Every row comes from one small tree of marks. The marks that hang from a mark follow it in brackets, in the order of their numbers. Every link used is in the known rows. Which tree was each row made from?
Known rows:
j_294{j_671{j_408 j_592} j_900{j_902}}: [-1.61  0.60 -0.09 -0.37 -2.44 -3.51 -1.70  1.75  2.14 -3.19  0.03 -1.59
 -3.35  0.37 -0.27 -1.31 -1.27 -1.16 -0.40  2.33 -0.83 -2.22 -4.66 -1.39
 -1.35 -1.13]
j_592{j_900{j_902}}: [-0.51  0.60  0.25  0.98 -1.19 -2.71 -0.82  3.41  1.69 -3.11 -0.20 -2.24
 -1.78 -0.36  0.01  2.45 -0.95  0.66  1.59 -0.04 -0.73 -2.23  1.23  1.26
  0.39  1.83]
j_804{j_887}: [ 0.91 -0.30 -1.68 -0.89  2.28  0.93 -0.78 -0.51 -1.24 -0.60  0.78 -1.01
 -0.16  1.12 -0.08  1.45  0.47 -1.08 -0.62  0.90  0.17  1.61  2.37  0.14
 -1.04 -0.68]
j_294{j_671{j_592} j_900{j_408 j_902}}: [ 0.73  2.49  1.73 -3.49 -2.81 -1.81 -1.47  1.82  2.92 -4.43  2.08 -2.15
 -0.75  2.08 -0.82 -1.87 -0.81  0.11  2.54  1.39 -0.74 -1.02 -4.74 -1.26
 -1.19  0.14]
j_900{j_408 j_592{j_671}}: [ 0.58  1.76  2.33 -0.79  0.75  0.82 -1.94 -1.15  2.86  0.24  3.83  0.91
  1.38  0.72 -2.29 -2.48  0.70  0.12  1.80 -1.22  0.95  0.21 -2.43 -1.83
  0.71 -0.51]
j_900{j_408}: [ 0.33  1.18  0.90 -1.27  0.17  1.76 -0.84 -0.75  0.74  0.20  1.68  0.11
  1.09  2.17 -0.67 -2.40 -0.46  0.06  1.47  0.98 -0.70 -0.19 -1.41 -1.01
 -0.35 -0.01]
j_671{j_294 j_592 j_902{j_900{j_408}}}: [ 2.15  0.09  0.40  0.50  2.12  0.12 -3.90 -0.31  4.69 -4.36 -3.34  0.39
 -1.68  3.23 -0.13 -7.38 -0.87 -1.12  2.42 -2.01  2.55  0.41 -2.39 -1.58
 -0.84  1.33]
j_900{j_592}: [-0.68 -1.42  1.37  1.17 -0.53 -0.23 -0.64 -0.41  1.09 -0.26  0.37  0.16
 -1.05 -0.61 -0.78  0.52  0.63  0.18  1.67 -1.51  1.29 -0.08 -1.90 -0.85
  0.31 -0.61]
j_294{j_900}: [-1.43 -0.16  0.99 -0.10 -0.44 -1.54 -2.13  2.09  0.87 -1.92 -0.27  0.04
  1.19 -0.07 -1.43  0.50 -0.40  0.88 -0.16  0.76  0.20  0.74 -0.11  0.34
  0.57  0.23]
j_294{j_671{j_408 j_902}}: [-2.83  0.64 -0.81  1.95  0.46  0.30  1.24 -1.15 -0.50  0.44  2.64  2.56
 -0.49  0.63  2.27 -2.21  1.07 -1.56  0.02  3.74  0.47 -4.26 -2.38 -0.53
 -1.91 -3.08]
j_900{j_408 j_592 j_902}: [ 0.31 -0.08  1.66 -0.15 -1.49  0.26 -0.96  0.50  1.97 -1.52  2.70 -1.79
 -1.57  1.68 -0.38 -0.81 -1.11  0.16  3.82 -0.85  0.70 -1.59 -3.93 -1.20
 -1.18  1.10]
j_671{j_408 j_592}: [ 0.26 -1.15 -0.61  1.60  0.48 -0.27 -1.40 -1.48  1.60 -0.06 -2.14 -0.19
 -3.23  0.79 -1.13 -3.75 -0.89 -2.06 -1.49  0.16 -0.83  0.62 -3.68 -1.75
 -0.11 -0.80]
j_902{j_887}: [ 1.02 -0.08 -0.64  1.33 -0.33 -0.48 -1.87 -2.02 -0.72 -0.61  1.16  0.46
 -0.46  1.74 -1.51  0.49  0.14 -0.07 -0.13 -0.26 -1.36  0.87  1.33 -0.99
 -0.08  1.36]
j_900{j_408 j_592 j_902{j_887}}: [ 0.88 -0.21  0.77  1.34 -1.58 -0.26 -2.98 -1.57  1.07 -2.21  3.55 -0.92
 -2.74  3.25 -1.70 -0.25 -0.97  0.05  3.56 -1.72 -0.10 -0.43 -1.92 -2.17
 -1.03  2.14]
j_902{j_887 j_900{j_408 j_592}}: [ 0.83 -0.61  1.41  1.03  0.00 -0.65 -6.36 -3.78  1.99 -2.82  2.79 -0.33
 -1.71  4.22 -2.01 -1.34 -0.53 -0.07  3.08 -2.55  0.36  1.85 -0.71 -3.36
  0.83  1.92]
j_408{j_900{j_592}}: [-1.48 -0.24  0.07  2.01 -2.58 -0.83 -1.01  0.99  1.75 -1.50  0.59  0.59
 -2.15 -1.95  0.21  3.04  0.61  0.62  2.14 -1.05  1.66 -0.49 -0.26 -2.09
  1.67 -0.02]
j_592{j_671{j_408} j_900{j_902}}: [-0.91  1.41  0.12  1.94  0.42 -3.22 -2.48  2.91  3.26 -1.37  1.57 -0.48
 -1.68 -0.69 -0.81 -0.11 -1.33 -0.34 -1.60  1.50 -1.03 -3.27  1.29  0.55
  0.25  0.86]
j_900{j_408 j_592{j_671} j_902}: [ 1.47  1.86  1.50 -0.56 -0.69 -0.48 -1.82  0.73  3.56 -0.43  4.35 -1.01
 -0.25  0.87 -0.67 -1.65 -0.71  0.27  2.11 -1.76  0.75 -1.22 -2.44 -1.27
 -0.68  0.69]
j_900{j_408 j_902{j_887}}: [ 1.86  1.28 -0.29  0.19 -1.29 -0.61 -2.64 -1.31  0.02 -1.82  3.69 -1.62
 -1.60  3.96 -0.75 -1.30 -1.29 -0.43  2.14 -0.05 -2.01 -0.36  0.06 -1.38
 -1.59  2.80]
j_900{j_902{j_887}}: [ 1.20 -0.19 -1.37  1.39 -1.48 -1.98 -2.04 -0.30 -0.55 -1.55  1.54 -1.24
 -2.74  1.92  0.16  0.89 -1.09 -0.39  0.48 -0.49 -1.30 -0.27  1.69 -0.60
 -1.55  2.23]
j_294{j_671}: [-0.50  1.77  0.39 -1.62 -0.39  0.50  1.46 -1.17 -0.41 -0.41  2.02  0.59
  0.62  0.04  0.95  1.20  1.01 -0.09  0.65  1.33 -0.05 -2.37 -1.01 -0.51
 -0.41 -1.38]
j_408{j_900{j_592{j_671} j_902}}: [ 0.30  1.79 -0.36  1.76 -3.71 -2.69 -1.48  2.55  2.77 -1.98  2.39 -0.82
 -2.92 -3.07  1.39  2.39 -0.43  0.49  0.92 -1.92  1.76 -1.94  0.54 -1.52
  0.68  0.92]
j_294{j_671{j_592}}: [ 1.10  1.73  0.26 -1.82 -1.05 -0.63  0.69 -1.30  1.00 -1.57 -0.26 -0.01
 -1.50  0.54  0.44 -0.68  1.10 -0.82  0.69  0.01 -0.46 -0.43 -3.31 -1.38
 -0.45 -1.28]

Which tree is each row?
[ 2.04  2.00  0.90  0.61 -0.97 -0.99 -3.49 -1.55  2.88 -1.61  5.37 -0.15
 -1.46  2.30 -1.97 -1.28 -0.46 -0.11  2.18 -2.34 -0.35 -0.22 -0.76 -2.30
 -0.42  1.80]	j_900{j_408 j_592{j_671} j_902{j_887}}
[-0.91  0.07 -0.24  2.16 -4.27 -2.25 -0.99  2.81  1.93 -2.81  1.27 -1.60
 -4.13 -1.82  1.54  3.57 -0.60  0.54  2.44 -1.31  1.64 -1.72 -0.94 -1.49
  0.10  1.28]	j_408{j_900{j_592 j_902}}
[-3.59 -0.48  1.42  1.00 -1.96 -2.83 -1.25  1.41  1.94 -2.22  3.04 -0.52
 -2.17 -0.90 -0.41  1.26 -0.37  0.00  0.90  1.92  0.62 -4.25 -4.29 -1.37
 -0.80 -1.63]	j_294{j_671{j_408} j_900{j_592 j_902}}
[ 0.41 -0.51  2.11 -0.19  0.55  0.14 -4.24 -1.51  2.71 -2.16  1.34 -0.90
 -0.64  2.95 -0.32 -1.56 -1.08  0.20  3.23 -2.31  1.62  0.62 -2.60 -2.11
  0.85  0.53]	j_902{j_900{j_408 j_592}}
[-1.11  0.00  2.13 -0.88 -1.82 -1.44 -2.67  2.54  3.08 -3.28  2.51 -1.89
 -0.51  1.19 -1.97 -0.55 -1.36  0.79  3.35 -0.04  1.05 -1.10 -3.82 -1.03
 -0.24  1.05]	j_294{j_900{j_408 j_592 j_902}}
[-0.92  1.86 -1.65  2.11 -0.83 -1.47 -1.83  0.36  1.84  0.72  1.90  1.61
 -1.07 -2.01  0.50 -1.32 -0.22 -0.83 -2.72  1.68 -0.21 -1.21  1.04 -1.73
  1.11 -0.24]	j_592{j_671{j_408{j_900}}}
[ 0.63  0.97  0.48 -0.51 -2.02 -1.64 -4.45  0.38  0.84 -3.66  2.88 -1.69
 -0.59  3.59 -2.21 -0.70 -1.54  0.77  1.90  1.33 -1.31  0.55  0.25 -1.32
 -1.01  2.90]	j_294{j_900{j_408 j_902{j_887}}}
[-0.09  2.62  2.05 -3.19 -2.32 -1.36 -0.86  1.87  1.10 -3.17  4.22 -1.83
  1.28  2.03  0.03  0.48 -0.92  0.80  2.39  2.80 -0.41 -2.67 -2.58 -0.58
 -1.44  0.19]	j_294{j_671 j_900{j_408 j_902}}
[-1.50 -0.38 -2.78  6.20  0.07 -0.35 -2.81 -0.68  1.00 -1.67 -0.11  3.27
 -3.28  0.54  0.28 -2.37  0.54 -1.17 -0.69  1.65  1.12 -3.01  3.18 -2.56
 -0.94  1.46]	j_671{j_294 j_408{j_900} j_902{j_887}}
[ 0.59  1.62  0.54  0.68 -0.89 -1.69 -3.75  0.67  1.04 -3.73  2.28 -1.57
 -1.83  4.07 -2.01  0.31 -0.82  0.70  3.21  0.87 -2.30 -1.25  1.91 -0.82
 -0.07  3.40]	j_592{j_900{j_408 j_902{j_887}}}
[ 0.73  1.95 -1.83  2.65 -0.76 -2.17 -1.94  2.58  3.83 -1.40  0.55  0.72
 -2.89 -2.81  0.76 -1.28 -0.99 -0.34 -2.46  0.28  1.29 -3.72  2.88 -1.60
 -0.32  2.05]	j_592{j_671{j_294 j_408{j_900{j_902}}}}
[ 0.86  1.07 -1.25  1.99  1.22 -2.98 -5.22 -2.13  1.25 -2.28  1.60  1.53
 -0.16  2.32  1.06 -2.98 -0.19 -0.83 -0.17 -1.16  1.22  0.91  3.20 -1.04
 -0.08  0.91]	j_592{j_671{j_902{j_887 j_900}}}
[ 0.09 -0.53 -1.31  3.53 -4.17 -2.82 -2.77  0.37  1.05 -3.21  2.49 -1.13
 -4.81 -0.71  0.91  4.06 -0.64  0.25  2.46 -1.60  0.63 -0.69  0.97 -2.67
  0.10  2.62]	j_408{j_900{j_592 j_902{j_887}}}
[-0.36 -0.35 -0.98  4.02 -0.60 -2.89 -3.80 -1.33  2.30 -0.25  3.35  0.48
 -3.54  0.53 -1.48 -0.42 -0.69 -1.24 -1.11 -1.07 -0.19 -1.45 -0.76 -2.07
 -1.06  1.21]	j_900{j_592{j_671{j_408}} j_902{j_887}}
[ 0.98  1.53  1.80 -0.45  0.51 -0.30 -2.77  0.86  3.31 -2.71 -1.13 -1.00
 -1.11  2.92 -2.81 -2.76 -0.09  0.11  2.84  0.18 -1.67  0.91 -2.64 -1.01
  1.19  1.12]	j_671{j_592{j_900{j_408}}}
[ 0.04  1.55  0.87  2.47  0.81  0.11 -3.37 -2.46  1.87 -0.93  4.95  2.86
  0.21  2.87 -1.37 -4.41  1.38 -0.63  2.71 -0.42  1.04 -0.09 -1.33 -2.19
 -0.62 -0.53]	j_900{j_408 j_592{j_671{j_902{j_887}}}}
[-2.53 -1.16 -0.52  4.04 -2.20 -0.89 -1.73 -0.25  1.66  0.12  0.94  1.04
 -3.72 -1.50 -0.09  0.97  0.03 -0.49  0.28  0.87  1.09 -1.53 -1.78 -2.83
  1.24 -0.92]	j_671{j_408{j_900{j_592}}}
[ 0.19  0.84  2.23 -1.38  1.26  0.51 -2.62  1.25  2.93 -2.95 -0.56  0.80
  2.36  0.88 -3.56 -3.20 -0.27  1.30  1.03  0.36  0.93 -0.56 -0.27 -0.42
  0.01  1.71]	j_671{j_294{j_900{j_408}}}
[-0.76  2.97  1.56 -0.77 -0.29 -0.14 -0.86  0.54  2.62 -3.71  0.95  0.85
 -0.21  2.93 -0.46 -3.66  1.34 -0.45  4.61  2.37 -0.51 -2.31 -4.16 -0.58
 -0.23 -1.37]	j_294{j_671{j_592{j_900{j_408}} j_902}}
[ 2.36 -1.47 -1.18  3.49  1.47 -2.26 -5.39 -1.93  3.20 -5.38 -4.46  0.63
 -3.61  2.75 -0.37 -4.99 -0.32 -1.12  0.80 -3.19  1.74  0.83  0.98 -1.57
 -0.93  2.78]	j_671{j_294 j_592 j_902{j_887 j_900}}
[-0.81  1.46 -1.16  4.86 -2.18 -2.06 -3.30 -0.78  1.76 -2.03  3.59  3.03
 -1.72 -0.60  0.70 -0.41  1.63 -0.15  1.63 -1.01  1.97 -0.57  1.84 -2.34
  0.87  0.06]	j_408{j_900{j_592{j_671{j_902{j_887}}}}}
[-2.60 -1.73 -0.91  5.85 -0.49 -0.01 -1.20  0.95  2.91 -1.56 -0.69  3.32
 -3.48 -1.94  1.07 -2.38  0.73 -0.57  0.88  0.63  3.31 -4.62 -0.99 -2.06
 -0.36 -0.56]	j_671{j_294 j_408{j_900{j_592}} j_902}
[-4.45  0.34 -0.67  3.99 -2.60 -0.53  0.43 -0.21  0.91 -0.64  3.32  2.97
 -2.78 -1.32  2.61  0.56  1.62 -0.96  1.99  3.27  1.98 -4.95 -3.22 -2.68
 -0.03 -3.39]	j_294{j_671{j_408{j_900{j_592}} j_902}}
[-0.04 -0.33  2.45 -0.22 -0.61 -0.54 -2.87  2.77  4.62 -4.81  0.35 -0.88
 -0.32  0.48 -3.02 -1.95 -0.89  1.48  3.16 -1.41  2.27 -2.41 -2.22 -1.04
 -1.13  2.61]	j_671{j_294{j_900{j_408 j_592 j_902}}}
[-0.91  1.29  0.48  0.91  0.35 -1.83 -1.27 -0.34  2.32 -1.76 -0.66  0.51
 -2.57  0.71 -1.40 -0.74  1.03 -1.05  0.52  2.12 -1.94 -2.46 -3.19 -1.22
  0.98 -1.48]	j_294{j_671{j_408 j_592{j_900}}}
[-0.66  1.36 -0.26  3.45 -0.20 -0.94 -1.27  2.27  4.15 -2.21  0.14  3.46
 -0.77 -3.43  0.62 -1.91  1.76  0.64  1.21 -1.75  4.94 -2.97  1.13 -1.33
  0.42  0.54]	j_408{j_900{j_592{j_671{j_294 j_902}}}}
[ 0.57  0.64 -0.37  1.51  3.02  0.14 -1.37 -0.50  3.54  0.91 -0.78  2.32
 -0.13 -1.35 -1.93 -4.08  0.27 -0.66 -3.32 -0.27  1.14 -2.13  1.09 -0.85
 -0.46  0.72]	j_592{j_671{j_294 j_408}}
[ 0.50  1.42  1.62  1.38  2.31  1.60 -1.63  0.27  4.84 -1.30  1.81  3.07
  1.10  0.43 -2.08 -5.45  1.29 -0.09  1.90 -1.63  3.76 -2.44 -1.69 -1.06
 -1.01 -0.11]	j_900{j_408 j_592{j_671{j_294 j_902}}}
[ 1.74  1.51 -0.33  0.98 -0.17 -3.74 -4.10  2.12  3.28 -4.32  0.51  0.47
 -0.21 -0.83 -2.95 -0.93 -0.58  0.93 -1.23 -2.13  0.91 -0.74  4.00 -0.21
 -0.84  3.49]	j_592{j_671{j_294{j_900{j_902{j_887}}}}}
[-0.29  2.59  2.27 -3.36 -1.31 -0.58 -2.03 -0.06  2.28 -3.26  1.44 -0.17
  0.78  2.24 -2.20 -2.89  0.45 -0.16  2.03  1.91 -0.70  0.54 -4.69 -1.87
  0.15 -1.16]	j_294{j_671{j_592} j_900{j_408}}
[-0.98 -2.03  0.02  3.85  0.17 -2.13 -4.89 -2.41  1.07 -3.18  0.57  0.77
 -2.79  2.77  0.47 -1.37  0.20 -0.29  2.55 -2.09  2.50  0.70 -0.17 -1.62
 -0.10  0.42]	j_671{j_902{j_887 j_900{j_592}}}
[-1.59  0.48 -1.03  1.96  0.01 -0.51  0.46 -1.53  0.86 -0.64  0.04  2.05
 -2.60  1.33  1.47 -4.22  0.64 -2.63  0.13  2.68  0.51 -2.88 -4.65 -1.36
 -1.86 -3.34]	j_294{j_671{j_408 j_592 j_902}}
[ 1.16  1.16  2.30 -1.34  0.93 -0.51 -5.20 -1.49  4.10 -1.39  2.53  0.21
  0.63  2.16 -0.97 -2.38 -0.52  0.14  1.57 -1.86  2.04  1.06 -1.98 -2.06
  1.02  0.57]	j_902{j_900{j_408 j_592{j_671}}}
[ 1.74  2.56  1.82 -2.07  0.50 -1.16 -2.90  3.35  4.47 -3.72  1.26 -0.24
  1.50  0.04 -2.33 -3.31 -1.23  0.97 -0.27 -0.39  1.22 -1.80  0.50  0.00
 -0.52  3.04]	j_592{j_671{j_294{j_900{j_408 j_902}}}}
[-1.48  0.45 -1.01  2.89  1.61 -0.51 -0.73 -0.30  1.11  1.41  1.85  2.84
  0.04 -0.01  0.84 -4.73 -0.11 -1.59 -1.98  2.56  0.77 -2.35 -0.38 -0.29
 -1.10 -1.64]	j_592{j_671{j_408 j_902}}
[-0.81  3.23  1.34  0.64  1.49 -0.81 -2.18  1.79  2.88 -1.47  2.65  2.24
  2.67  1.52 -0.91 -4.18  0.90  0.41  2.39  2.12  0.30 -2.17  0.62  0.63
  0.22 -0.09]	j_592{j_671{j_902} j_900{j_408}}
[ 1.13  2.86  2.44 -1.86  2.01 -0.22 -3.17  1.87  4.18 -2.27  0.78  1.38
  3.66 -0.05 -4.25 -4.50  0.03  1.15 -0.33 -0.06  1.21  0.03  0.72 -0.74
  0.22  1.85]	j_592{j_671{j_294{j_900{j_408}}}}
[-1.72 -0.64  2.27  1.45  1.07  0.76 -2.60  1.91  3.97 -3.54 -0.26  2.35
  1.27  0.80 -3.01 -4.07  0.75  0.96  3.59 -0.23  3.20 -1.92 -2.72 -0.81
 -0.78  0.19]	j_671{j_294{j_900{j_408 j_592}} j_902}
[-1.07  0.61 -1.76  3.92  1.34 -1.49 -2.85 -2.42  0.07  0.71  2.85  3.42
 -0.75  1.68 -0.47 -4.46  0.52 -1.69 -1.89  1.74 -0.14 -1.51  1.47 -1.26
 -1.17 -0.83]	j_592{j_671{j_408 j_902{j_887}}}
[ 0.23 -0.26 -2.23  2.77 -3.14 -2.56 -1.53  1.49  2.17 -2.19 -1.04 -2.30
 -6.00 -0.26  1.94 -0.73 -1.94 -1.55 -0.78  0.76 -0.85 -0.91 -1.74 -2.17
 -0.35  1.00]	j_671{j_408{j_900{j_902}} j_592}
[ 0.93  0.61 -2.46  2.47 -3.96 -2.87 -2.24  0.53 -0.28 -2.91  1.65 -1.57
 -3.69 -0.10  1.46  3.41 -0.88  0.13  0.97 -0.37 -0.73 -0.38  3.14 -1.75
 -0.24  2.87]	j_408{j_900{j_902{j_887}}}
[ 0.80  0.32  1.63  0.29  0.80 -2.41 -4.10 -0.75  3.39 -1.50  0.86 -0.14
 -0.81 -0.35 -0.29 -0.70 -0.28  0.46  0.05 -3.25  2.77  0.86 -0.09 -1.07
  1.43  0.21]	j_902{j_900{j_592{j_671}}}
[-0.65  0.68 -0.45  0.37 -0.30 -0.08  0.25 -2.07  1.33  0.17 -0.09  0.43
 -2.49  0.75 -0.09 -2.03  0.22 -1.88 -0.62  1.45 -1.22 -1.64 -4.43 -2.19
 -0.15 -2.44]	j_294{j_671{j_408 j_592}}
[ 2.06  1.22  2.54 -0.66  2.84  0.33 -4.56 -0.79  5.61 -2.65  0.58  0.88
  0.67  1.13 -2.41 -4.41 -0.06  0.39  1.33 -3.56  2.89  0.03 -0.35 -2.15
  0.68  1.87]	j_902{j_900{j_408 j_592{j_671{j_294}}}}
[ 0.23 -0.25  0.56  0.00 -0.40 -2.30 -1.75  4.08  2.72 -4.42 -2.11 -1.27
 -0.46 -1.26 -1.30 -0.17 -1.05  1.01 -0.16 -0.46  1.43 -1.70  1.22  0.68
 -1.00  2.74]	j_671{j_294{j_900{j_902}}}
[-0.26  0.65  0.44  1.45  0.85 -2.72 -2.85  3.36  4.16 -2.33 -0.43  0.19
 -0.48 -1.63 -2.02 -3.21 -1.09  0.04 -3.44  0.51  1.38 -2.96  1.14 -0.26
 -1.09  1.93]	j_592{j_671{j_294{j_900{j_902}} j_408}}
[ 2.34  0.09  0.60  1.38 -0.29 -2.82 -1.79  3.77  4.60 -5.46 -4.58 -2.16
 -4.07 -0.80 -1.56 -1.37 -0.64  0.28  1.27 -2.33 -0.02 -1.69  0.26  0.56
 -0.08  3.19]	j_671{j_294 j_592{j_900{j_902}}}
[-0.97 -0.53  0.15  2.12 -0.13 -2.41 -1.72  0.39  3.13  0.54  2.64 -0.50
 -2.85 -0.62 -0.32 -1.01 -0.99 -0.94 -0.89 -0.55  1.12 -2.69 -1.98 -1.35
 -0.85 -0.28]	j_900{j_592{j_671{j_408}} j_902}
